Each row was made from one walk, in order. Every step used is in the known rows, and no mark comes twice. Write each row's walk.
Known rows
p -> z -> q -> c: [0.28, -1.00, -1.15, 0.75, 1.89, -1.26, -1.27, 0.06, -0.53, -0.26, 2.99, 0.21, -1.20, -0.99, -2.60, 0.15, 0.15, 0.37, -0.04, -0.37, 0.07, 3.63]
z -> p: [-0.19, -0.63, -0.70, -0.55, 0.30, -0.67, 0.21, 0.98, 0.77, -0.53, -2.30, 0.77, -0.09, 0.05, -0.48, 0.46, -0.95, 0.12, -0.25, -0.16, 0.05, 1.45]
p -> z -> q: [0.00, -0.31, -1.34, 0.54, 1.64, -0.94, -0.06, -0.88, -0.38, -0.33, 2.65, -0.05, -1.13, -0.64, -0.12, -0.61, -0.28, 0.64, 0.29, 0.49, -0.02, 2.30]
c -> p -> j: [0.44, -0.74, -2.08, -0.24, 0.75, 0.36, -0.68, -0.52, -1.06, -0.18, 0.03, -0.36, 0.86, 0.00, 2.69, 0.31, 0.86, 0.90, 1.39, -0.14, 0.68, -2.25]
j -> p -> z: [0.68, -0.57, -2.56, -0.65, 0.61, 0.03, -1.41, 0.63, -0.17, -0.36, 2.46, 0.80, 0.08, -0.05, 3.21, 0.85, 0.35, 0.20, 1.63, -0.57, -1.15, 2.34]
g -> e -> q -> c: [-0.55, -0.84, 0.91, 0.12, 1.14, -0.36, 0.21, 0.29, 0.00, 0.04, 5.19, -0.68, -0.97, -0.42, -4.01, 0.50, -0.20, -0.84, -0.03, -1.60, -0.40, -1.86]
z -> q -> e -> b: [-1.06, 0.55, -0.05, -0.09, 0.38, 0.35, 2.57, -0.33, 0.04, 0.44, -0.54, 0.32, -0.85, -0.57, -3.47, 0.89, -0.86, -1.07, -0.42, 0.63, 0.50, 0.26]
c -> p -> z -> q: [-0.09, -0.45, -3.11, 0.09, 1.87, -0.67, -0.45, -0.99, -0.99, -0.64, 1.13, 0.00, -0.46, -1.00, 1.49, -1.26, 0.18, -0.01, 0.54, 0.35, 0.02, 3.56]
c -> p -> z -> g: [0.27, -1.67, -3.40, -0.92, 0.91, 0.08, -0.99, -0.37, -1.24, 0.20, -2.00, 0.60, -0.18, -0.16, 2.32, -0.54, 0.64, -0.35, 1.04, 0.25, -0.04, 3.91]
q -> z -> p: [-0.04, 0.13, -1.78, -0.79, -0.65, -0.94, 1.30, 0.76, 1.06, -0.89, -2.89, -0.13, -0.21, -0.68, -1.44, 0.08, -1.48, -0.38, 0.41, 0.29, 0.35, 3.61]
q -> z -> g -> e -> b: [-1.24, 1.09, -1.25, -0.75, -1.20, 0.18, 4.04, 0.60, -0.60, 0.90, -0.51, -1.18, -1.13, -0.27, -3.08, 0.10, -1.49, -2.26, 0.55, 0.52, -1.11, -0.37]
p -> z -> q -> e -> b: [-0.23, -0.70, -1.71, -0.09, 1.64, -0.07, 2.10, -0.49, -0.50, 0.38, 1.44, 0.26, -1.14, -0.56, -1.70, 0.68, -0.62, -0.66, -0.10, 0.49, 0.86, 1.91]
g -> z -> q -> c -> p: [-0.90, -0.46, -1.08, 0.55, 1.79, -0.60, -1.38, -0.31, -0.85, -0.06, 0.80, 0.03, -0.28, -0.92, -3.29, -1.03, 0.44, -0.78, -1.28, -0.90, -0.40, 1.73]
q -> c -> p: [0.15, -0.62, -1.40, -0.18, 0.37, 0.04, -1.67, 0.91, -0.83, -0.32, -1.02, 0.26, 0.55, -0.56, -1.16, 0.11, 0.89, -0.74, -0.09, -1.13, 0.21, 2.27]
p -> z -> g: [0.31, -1.69, -1.77, -0.51, 0.73, -0.34, -0.46, -0.18, -0.61, 0.50, -0.56, 0.53, -0.80, 0.24, 0.84, 0.02, 0.13, 0.33, 0.84, 0.44, -0.13, 2.61]
p -> j: [0.57, -0.62, -0.37, 0.16, 0.66, 0.05, -0.36, -0.44, -0.43, 0.22, 1.26, -0.47, 0.26, 0.37, 1.04, 0.92, 0.37, 1.34, 1.21, 0.08, 0.47, -3.61]
u -> t: [-0.49, -0.95, 0.39, -0.44, 0.45, -0.99, -0.47, -0.02, 0.62, -0.72, 3.29, -0.02, 0.38, 0.21, -0.01, 0.17, 0.37, -0.57, -0.85, -0.27, 0.55, -1.49]
j -> p: [-0.09, 0.63, -0.97, -0.60, -0.62, 0.37, -0.84, 0.71, 0.36, -0.32, 0.27, 0.72, 0.44, -0.06, 1.35, 1.09, 0.21, -0.33, 1.18, -0.43, -1.38, 0.73]
p -> z -> g -> e -> q -> u: [-1.08, -2.25, -1.47, -0.35, 0.78, -0.27, 0.94, -0.42, -0.61, 0.96, 3.62, -1.02, -1.81, -0.60, -3.82, -0.61, -1.18, -0.95, 1.35, -0.51, -0.89, 0.71]
p -> z -> g -> e -> q -> c: [-0.25, -2.43, -0.90, -0.36, 1.86, -0.60, -0.28, 0.16, -0.73, 0.55, 4.75, -0.04, -1.79, -0.19, -3.22, 0.64, 0.04, -0.57, 0.84, -1.12, -0.46, 0.88]
j -> p -> z -> q -> u: [-0.71, -0.08, -2.73, 0.19, 0.22, -0.54, -0.95, 0.21, -0.09, -0.23, 2.17, -0.02, -0.85, -1.47, -1.85, 0.07, -0.77, -0.31, 1.70, -0.23, -1.70, 4.19]
e -> q: [-0.06, -0.55, -0.17, -0.29, 1.20, 0.12, 0.41, -0.83, 0.63, -0.13, 2.67, -0.05, -0.63, -0.24, -0.95, -0.27, -0.01, -0.19, 0.84, -0.40, 0.07, -1.02]

Which walk is each row?
[0.42, -0.36, -2.06, -0.56, 0.01, -0.97, 0.92, 0.32, 0.61, -0.78, -1.43, -0.56, 0.01, -0.30, -0.07, 0.94, -1.06, 1.07, 1.48, 0.31, 0.95, 0.09]	q -> z -> p -> j
[-0.62, -1.96, -2.89, -1.00, 1.74, 0.03, 0.61, -0.84, -1.13, 0.21, 3.04, -0.17, -1.05, -0.27, 0.88, -0.83, 0.08, -0.98, 1.41, -0.38, -0.52, 0.82]	c -> p -> z -> g -> e -> q
[-0.01, -0.52, -1.54, 0.57, 1.55, -0.49, -1.43, -0.34, -1.11, -0.40, 1.05, -0.23, -0.02, -0.94, -1.86, 0.76, 0.88, 0.78, 0.97, -0.37, 0.31, -0.56]	z -> q -> c -> p -> j
[-0.36, -1.03, -1.56, 0.74, 2.42, -0.57, -1.78, -0.81, -1.28, 0.14, 2.04, -0.40, -0.05, -0.66, -2.27, -0.01, 0.92, 0.62, -0.06, -0.83, 0.08, -1.93]	g -> z -> q -> c -> p -> j
[0.74, -2.29, -2.92, -0.56, 2.76, -0.22, -1.95, -0.17, -0.66, -0.43, 3.46, 0.19, -0.39, -0.90, -0.16, -0.43, 1.00, -0.51, 1.30, -1.57, 0.71, 3.21]	e -> q -> c -> p -> z
[0.05, -1.86, -0.89, -0.19, 1.86, -0.71, -0.24, 0.11, 0.15, 0.09, 0.41, 0.16, 0.14, 0.71, 0.39, 0.64, -0.59, 1.29, -0.14, -0.57, 0.38, -3.56]	g -> z -> p -> j
[0.34, -0.77, -2.16, -0.90, 1.11, -0.73, 1.42, -0.60, 1.19, -0.78, 1.04, -0.65, -0.56, -0.64, -1.23, 0.66, -1.02, 0.87, 2.37, -0.09, 1.18, -1.01]	e -> q -> z -> p -> j
[0.00, 0.32, -1.05, -0.49, 0.21, -0.18, 1.51, -1.12, 0.89, -0.44, 1.90, -0.97, -0.71, -1.01, -1.85, -0.77, -0.59, -0.60, 1.49, 0.03, 0.54, 1.41]	e -> q -> z
[-0.99, 0.60, -0.51, -0.42, -1.74, -0.28, 2.19, 0.03, -0.28, 0.25, -0.83, -1.08, -0.91, -0.33, -2.30, -0.05, -1.08, -1.02, 0.54, 0.76, -0.83, 1.09]	q -> z -> g -> e
[0.19, -0.27, -2.28, 0.15, 1.29, -0.88, -2.10, 0.85, -0.17, -0.60, 3.72, 0.93, -0.83, -0.98, -1.38, 1.24, 0.42, 0.10, 1.21, -0.86, -1.32, 4.17]	j -> p -> z -> q -> c
[-0.51, -2.06, -1.31, -0.55, 1.50, 0.15, -0.42, -0.19, -1.15, 0.45, 3.01, -0.46, -0.62, -0.21, -2.43, 1.19, 0.77, -0.12, 1.79, -1.09, -0.18, -3.51]	z -> g -> e -> q -> c -> p -> j
[0.93, -1.90, -2.92, -0.23, 1.61, -0.36, -2.23, 0.77, -1.40, -0.28, 0.87, 0.28, 0.20, -0.63, 0.86, -0.14, 1.05, -0.33, 0.49, -1.16, 0.54, 4.06]	q -> c -> p -> z
[-0.58, 0.08, -1.22, 0.40, 0.90, -0.53, -1.11, 0.08, -0.64, -0.54, -0.05, 0.22, -0.22, -1.24, -3.00, -0.24, 0.56, -0.65, -0.18, -0.45, -0.13, 3.04]	z -> q -> c -> p
[0.05, -2.01, -2.45, -0.34, 2.51, -0.41, -0.75, 0.15, -1.17, -0.35, 5.80, -0.60, -0.72, -0.72, -0.50, -0.34, 0.57, -0.97, 0.74, -1.85, -0.03, 1.03]	g -> e -> q -> c -> p -> z
[-1.28, -0.66, 0.58, -0.56, 0.47, 0.17, 1.49, -0.62, 0.03, 0.54, 2.61, -0.29, -1.33, 0.17, -2.50, 0.06, -0.57, -0.80, 0.70, -0.17, -0.99, -2.17]	z -> g -> e -> q
[-1.02, 0.23, 0.28, 0.79, 1.30, -0.70, 0.33, -1.25, -0.03, 0.15, 1.53, -0.21, -0.80, -0.37, -2.28, -1.14, -0.42, -0.02, -1.16, 0.14, -0.74, -0.68]	g -> z -> q
[-0.67, 0.66, -0.36, -0.29, -0.04, -0.34, 2.52, -0.84, 0.43, -0.30, 3.99, -1.77, -1.02, -0.85, -2.26, -0.66, -1.09, -1.02, 0.98, -0.26, -0.19, -0.72]	g -> e -> q -> z
[-0.81, -0.27, 0.50, -0.08, 0.85, -0.03, 1.48, -0.65, 0.18, 0.02, 5.12, -0.86, -0.88, -0.14, -1.45, -0.21, -0.51, -0.61, 0.36, -0.71, -0.59, -2.96]	g -> e -> q
[-0.61, -1.25, -2.25, -1.23, 1.00, 0.00, 0.12, 0.00, -0.08, 0.19, 4.84, 0.53, -1.26, 0.04, 0.51, 1.02, -0.27, -0.65, 2.41, -0.73, -2.01, 0.42]	j -> p -> z -> g -> e -> q
[-0.88, 0.02, -1.04, -0.83, 0.23, -1.04, 2.72, 0.21, 1.21, -0.94, 2.15, -0.95, -1.12, -0.80, -2.82, -0.20, -1.94, -0.96, 0.70, -0.35, -0.10, 0.44]	g -> e -> q -> z -> p
